Each row was made from one walk, in order. Every step used is in the known rows, and no mark comes twice. Write each row's walk.
In the rows, 128 means zero.
Known rows:
vilozuf-potuzu-losop-memuga-zufa-pizor: [144 123 177 142 148 110 144 127  92 150 109 122 135  49 228 164  79 122
 134 122 133 142 112 132 136 112  96 104  57 125  83 101 129 122 122]
memuga-losop-potuzu: [179 132 152 154 149 122 146 122  91 163 124 112 133  55 140 171  85 130
 138 127 139 134 107 135 141  59 113 144  91 130 106 120 134 138 121]
vilozuf-feranan-pokit-potuzu: [125 164 190 155 191 119 143  77 106 156 133 115 143 106 116 158 107 100
  92  98 120 161 107 115 138 110  85 127 108 122 139  91 130 201 128]
moze-dobi-losop-memuga: [198 110 165 143 149 150 144 150  97 177 124 109 146  63 160 150  86 139
 152 132 130 109 108 127 134  72  98 118  78 135  87  80  90  95 114]
vilozuf-feranan: [136 132 173 140 158 118 143 108 107 166 135 105 120 103 140 147 111 110
 113 101 121 142 107 125 141  89  96 134 101 129 116 101 122 166 127]
dobi-losop-potuzu-pokit-gifatu: [139 151 169 175 134 149 142  93  96 171 122 101 146  60 133 155  85 132
 120 112 120 150 101 115 141  86  92 130  66 132 116 127 120 139 116]
dobi-losop: [161 126 168 141 153 128 143 125 103 166 127 107 142  66 134 145  97 119
 144 119 118 128 107 129 135  61  82 126  89 125 103 103 113 125 121]
zufa-memuga: [168 109 157 135 159 121 143 126  99 146 125 104 134  84 164 137  91 103
 142 116 130 133 110 139 133  64 104 123 104 128 125 111 119 176 129]
dobi-losop-potuzu-vilozuf-pokit: [151 151 186 166 146 148 141 110 103 157 136 114 146  70  82 145  82 145
 124 101 105 155  94 108 147  93 108 134  75 140 135 113 135 137 119]
memuga-potuzu: [161 114 166 143 161 120 141 137 105 164 128 120 138  81 131 142  91 117
 129 120 130 143 104 132 140  65 105 127 104 127 103 133 106 146 124]
feranan-vilozuf-pokit-gifatu: [ 91 161 190 158 173 114 141  75  86 155 130 105 108  89 134 158 116 104
  92  88 124 167 104 110 142  94  71 138  93 119 162 102 109 214 134]
feranan-pokit-potuzu-memuga-losop-dobi: [157 147 154 161 214 115 151  81  85 151 112 134 146  68 184 154  84 132
 124 135 140 156 123 126 143  94  99 126 107 116 112  81 114 149 120]
feranan-vilozuf-pokit: [117 148 193 149 166 113 143  94  90 147 135 115 121  90 123 155 107 108
 104  95 126 162 102 113 142  91  82 137 101 121 151  95 116 200 131]
memuga-zufa-pizor-moze-dobi-losop: [155  87 148 110  99 135 140 155 113 172 136 110 112  81 188 154  98 105
 168 118 137 126  98 150 129  63  43  91  74 124  52 102 113  69 129]
moze-dobi: [176 121 164 132 158 129 142 140 105 170 132 104 122  99 141 155  98 122
 141 114 136 125 108 132 135  74  94 133 106 116 108 109  95 131 122]
pizor-zufa-memuga-potuzu: [170  79 138 133 154 125 142 148 102 153 126 114 145  74 167 129  78 103
 148 115 137 133 102 143 131  40 118 102  95 136  99 125 107 122 121]
moze-dobi-losop: [185 120 163 137 154 143 143 147 108 176 132 104 136  83 128 150  93 129
 155 124 126 116 106 134 133  64  87 124  94 129  93  94  97  84 118]
potuzu-vilozuf-feranan: [128 132 186 142 152 122 140  95 111 167 136 109 117 118 129 148 101 126
 105  83 115 155 103 120 142 113  97 134 101 130 130 106 136 177 129]
zufa-pizor-moze-dobi: [152  91 149 109 123 128 141 158 103 176 144 107 103 110 169 162  99 110
 159 109 149 131 102 139 134  60  52 107 102 106  81 105 103 130 128]
potuzu-losop-memuga: [185 122 177 148 157 117 145 133  81 163 116 117 131  54 196 141  88 144
 139 128 134 127 116 126 142  99 107 133  85 118  97  89  99 155 117]
gifatu-pokit-potuzu: [173 171 192 141 199 114 138  86  97 158 118 111 148  96 116 157  88  99
 112 113 120 148 109 127 132  87  96 128 117 104 149 124 126 206 118]
losop-memuga: [161 112 169 143 148 123 144 119  89 164 122 110 137  63 176 151  94 123
 127 118 131 127 112 120 138  81  98 126  84 121 108  98 105 183 122]
feranan-vilozuf: [133 130 183 139 156 107 142 106  92 156 130 114 120  91 152 158 101 114
 116 105 135 149 103 120 137  74  83 129 111 113 139  98 116 199 130]
pokit-potuzu: [161 143 174 142 172 118 143 102 103 161 122 115 139  87 122 153  93 111
 119 112 128 139 106 122 137  87  85 131 104 113 136 111 114 201 123]
losop-potuzu: [168 131 164 149 142 125 143 123  97 160 130 106 136  70 133 155  90 128
 132 116 127 134 104 120 142  65 108 135  91 117 117 122 121 168 121]
pokit-potuzu-vilozuf-feranan: [139 151 191 146 171 125 139  86 116 168 129 118 131 121 106 153  91 128
  95  87 116 159 100 113 142 126  95 132 107 128 147 106 138 206 127]
dobi-losop-memuga-potuzu-pokit-gifatu: [146 121 173 174 144 152 140 114  94 178 112 118 159  45 156 147  80 131
 114 126 123 150 104 121 140  94  95 115  61 151  97 118  99 127 116]
pizor-moze: [149 106 165 124 140 117 145 123  98 169 134 107 111  89 159 147 100 119
 135 102 137 138 106 132 139  73  68 124 102 102 105 103 106 176 131]
pizor-moze-dobi: [175 102 161 121 142 130 143 147 103 176 140 105 107 105 151 153  97 129
 147 108 145 126 105 138 137  72  72 124 108 104  96 103  91 134 127]
vilozuf-potuzu: [144 139 180 145 187 117 146 111 103 160 125 106 139  84 130 164  87 122
 119 107 126 145 108 123 139  87  98 132  97 111 132 112 119 157 123]
memuga-losop-dobi: [182 107 145 139 165 114 148 117  96 166 122 115 115  72 178 159  99 128
 141 133 138 138 120 142 143  67 111 130 106 126  91 105 110 127 120]
dobi-losop-memuga-potuzu-vilozuf-feranan: [160 112 184 161 145 147 138 132 111 177 128 126 150  75 129 140  80 152
 115 113 111 145  97 120 144 105 118 115  75 163  94  97 124 116 119]
zufa-pizor: [131 113 157 124 137 114 141 128 102 162 133 109 127  89 167 159 102  94
 142 107 131 141 106 131 134  55  66 117  95 113 102 120 124 169 127]
pizor-moze-dobi-losop-memuga: [195  93 162 132 133 151 145 159  95 184 131 109 130  66 166 148  88 149
 156 128 140 111 104 130 135  73  76 108  81 121  75  70  86  98 118]
pizor-moze-dobi-losop-potuzu: [199 112 156 138 124 152 143 160 101 181 141 104 131  75 127 155  83 153
 165 126 136 120  95 133 139  58  93 119  88 119  81  93 102  73 116]
pizor-zufa-memuga-losop: [165  88 129 133 153 120 147 126  90 155 118 108 132  62 194 147  82 103
 154 112 147 124 112 153 127  41 103 114  92 134 104 105 122 118 123]
moze-dobi-losop-memuga-potuzu-pokit: [195 101 172 160 144 165 140 157 103 178 121 124 165  64 141 149  68 145
 137 139 133 131 102 127 138  87 112 112  74 154  76 108  87  78 108]
vilozuf-feranan-pokit-gifatu: [ 88 156 179 161 176 119 143  69 100 167 134  97 118  98 148 154 123  98
  89  89 116 161 112 117 139 106  78 135  97 125 132 100 119 185 133]
zufa-memuga-potuzu-pokit: [166 102 162 153 159 136 140 130 102 148 121 120 152  84 147 135  73 106
 128 123 132 154 105 139 137  82 121 118  99 148 110 142 117 152 123]

Write each row's walk:
[162 108 170 144 120 129 143 119  98 158 114 114 147  31 192 142  94 117
 135 126 119 123 108 132 133  83  87 106  58 141  83  94 115 126 122] => dobi-losop-memuga-zufa
[125 123 146 141 113 114 143 114  92 140 122 118 136  57 210 147  82 106
 144 111 129 143 105 128 138  72  86 111  60 120  87 120 137 133 131] => losop-potuzu-memuga-zufa-pizor
[154 141 181 159 136 144 140 112 111 169 138 110 138  87 101 150  86 150
 123 101 108 146  93 115 145  97 113 130  82 143 117 101 147 119 119] => dobi-losop-potuzu-vilozuf-feranan
[153 145 186 144 168 122 139  96 110 164 123 119 136 101 115 158  82 126
 111  96 124 153 102 117 139 109  85 130 108 116 150 122 128 218 126] => pokit-potuzu-vilozuf
[170 106 177 164 140 151 142 135  96 169 117 126 171  46 146 143  72 134
 125 131 125 143 103 124 140  85 108 112  67 151  83 113 103 124 111] => dobi-losop-memuga-potuzu-pokit
[177 134 155 155 135 142 144 133  99 155 121 115 146  53 175 138  73 143
 158 126 124 119 104 132 137  79 110 121  59 132  77  96 111  42 119] => moze-dobi-losop-potuzu-memuga-zufa
[151 134 175 160 131 135 143 106  97 158 127 108 146  80 133 159  82 126
 119 109 130 150 103 117 143  89 108 134  87 122 118 134 125 178 118] => losop-potuzu-pokit
[121 110 157 121 114 108 140 115 106 151 126 112 120  75 193 155 106  78
 137 104 129 143 107 139 131  72  62 105  76 124  89 130 134 156 133] => memuga-zufa-pizor
[108 117 151 129 128 106 143 109  96 144 120 120 128  71 225 140  92  92
 143 103 128 144 111 136 133  79  64 108  70 120  88 112 128 137 135] => potuzu-memuga-zufa-pizor
[187 158 178 152 198 120 146 106  97 152 121 126 122  84 142 135  97 143
 123 131 124 153 115 117 151 122 115 136 102 119 120  95 101 154 113] => vilozuf-pokit-potuzu-losop-dobi
[164 127 170 137 134 111 141 119  92 153 107 131 133  49 223 154  84 113
 136 130 136 138 109 130 135 111  78 101  64 127  86 102 126 162 122] => pokit-potuzu-losop-memuga-zufa-pizor
[180 111 144 142 167 119 146 125  90 153 117 112 129  66 171 152  87 104
 147 126 142 133 114 154 134  57 108 130 100 140 115 108 130 142 128] => zufa-memuga-losop
[201  93 131 137 174 120 148 125  96 152 118 114 120  70 192 147  91 118
 152 143 142 134 120 152 139  61 127 121 107 138  99 102 119 126 122] => zufa-memuga-losop-dobi
[122 151 193 165 156 129 140  87 106 158 143 110 138 103 113 158  91 133
  97  87 114 168 101 108 146 113 112 132  96 130 135 108 149 188 126] => losop-potuzu-vilozuf-feranan-pokit
[104 141 197 153 166 122 141  82 110 160 139 112 129 115 126 154 105 114
  93  78 113 169 107 113 141 120  88 132 105 129 136 101 140 193 132] => potuzu-vilozuf-feranan-pokit
[150 151 169 148 186 116 146  93  92 154 116 122 148  82 154 140  80 122
 125 109 129 140 110 119 140  92  88 134  96 107 133  95 109 178 125] => pokit-potuzu-memuga
[157 179 186 147 214 112 141  78  85 151 112 118 159  87 147 142  76 112
 116 112 120 148 113 122 134  96  96 131 111 100 147 108 122 190 118] => gifatu-pokit-potuzu-memuga
[131 152 192 172 146 143 141  96 109 163 141 113 150  86 100 153  90 141
 110  98 106 162  97 109 144 101 105 126  85 140 123  96 151 131 121] => dobi-losop-potuzu-vilozuf-feranan-pokit
[151  87 163 121  96 109 142 139  87 160 120 121 107  49 252 149  91 119
 153 118 144 136 108 141 135  99  63  96  62 115  57  96 118 142 129] => potuzu-losop-memuga-zufa-pizor-moze
[188 161 162 150 228 110 146  82  81 155 105 127 146  74 181 151  72 128
 129 140 133 150 124 137 140  90 121 128 111 112 121  99 122 138 114] => gifatu-pokit-potuzu-memuga-losop-dobi
[131  94 154 111 117 115 143 132 100 169 140 109 111  92 176 157 103 100
 149 101 142 143 103 136 135  56  46 108  96 102  89 109 118 172 131] => zufa-pizor-moze
[180  99 153 141 167 125 140 149 103 150 124 117 142  77 147 133  82 104
 143 128 132 141 105 144 137  58 119 116 102 142 109 130 114 144 127] => zufa-memuga-potuzu
[172 116 177 147 136 110 144 122  87 152 109 119 125  40 225 139  89 128
 133 127 132 129 116 134 139 114 105 121  68 126  83 100 111 142 123] => potuzu-losop-memuga-zufa
[172 118 170 146 141 136 144 127  92 168 120 110 151  47 164 145  92 133
 140 126 123 121 108 123 137  68  90 117  73 131  97  84 107 141 117] => dobi-losop-memuga
[161 170 206 142 199 117 135  78 103 161 118 116 148 106 105 157  76 112
 102  95 115 161 105 121 133 110  96 129 120 106 160 133 140 223 120] => gifatu-pokit-potuzu-vilozuf
[129  94 144 153 145 139 141 113 100 159 116 108 143  78 176 132  77 103
 121  97 135 154 103 136 132  70 105 104  82 142 114 144 102 135 122] => pizor-zufa-memuga-potuzu-pokit-gifatu
[156 139 171 162 145 129 143 104 101 169 132 113 123  86 120 168  83 144
 114 101 128 153 100 128 147  98 122 145  92 144 119 111 157 150 124] => memuga-losop-potuzu-vilozuf-feranan
[104 154 185 165 186 130 145  72 101 167 117 100 136  90 142 168  88 119
  91  91 126 165 109 116 141 116  89 135  83 118 147 128 118 174 124] => vilozuf-potuzu-pokit-gifatu
[124 135 183 170 163 139 138 104  96 169 121 120 131  69 131 142  89 134
  92  96 116 168 103 109 148 119 102 129  76 149 136 124 105 184 128] => losop-memuga-potuzu-vilozuf-pokit-gifatu
[172  80 149 119 109 150 142 167  96 185 136 111 128  71 188 158  89 132
 170 127 144 116 101 133 132  57  53  94  72 121  61  72  97  93 119] => zufa-pizor-moze-dobi-losop-memuga
[187  88 145 139 156 119 142 163  94 152 119 122 140  68 187 118  69 127
 159 126 141 131 107 147 135  55 129 111  93 137  85 119  99  86 115] => pizor-zufa-memuga-potuzu-losop
[184  88 161 131 108 144 144 146 102 174 125 111 126  48 200 145  91 136
 154 124 135 113 104 140 132  88  74  99  61 130  59  80  94  85 123] => pizor-moze-dobi-losop-memuga-zufa
[150 173 187 144 192 104 140  68  91 140 105 120 151  72 174 139  79  96
 112 109 117 152 114 130 132 110  92 120  93 109 132 118 131 175 125] => gifatu-pokit-potuzu-memuga-zufa
[186 116 165 150 117 162 143 143 103 178 137 108 138  80 124 159  74 151
 150 118 137 133  95 127 140  81  89 120  81 123  86 106 105  87 113] => pizor-moze-dobi-losop-potuzu-pokit
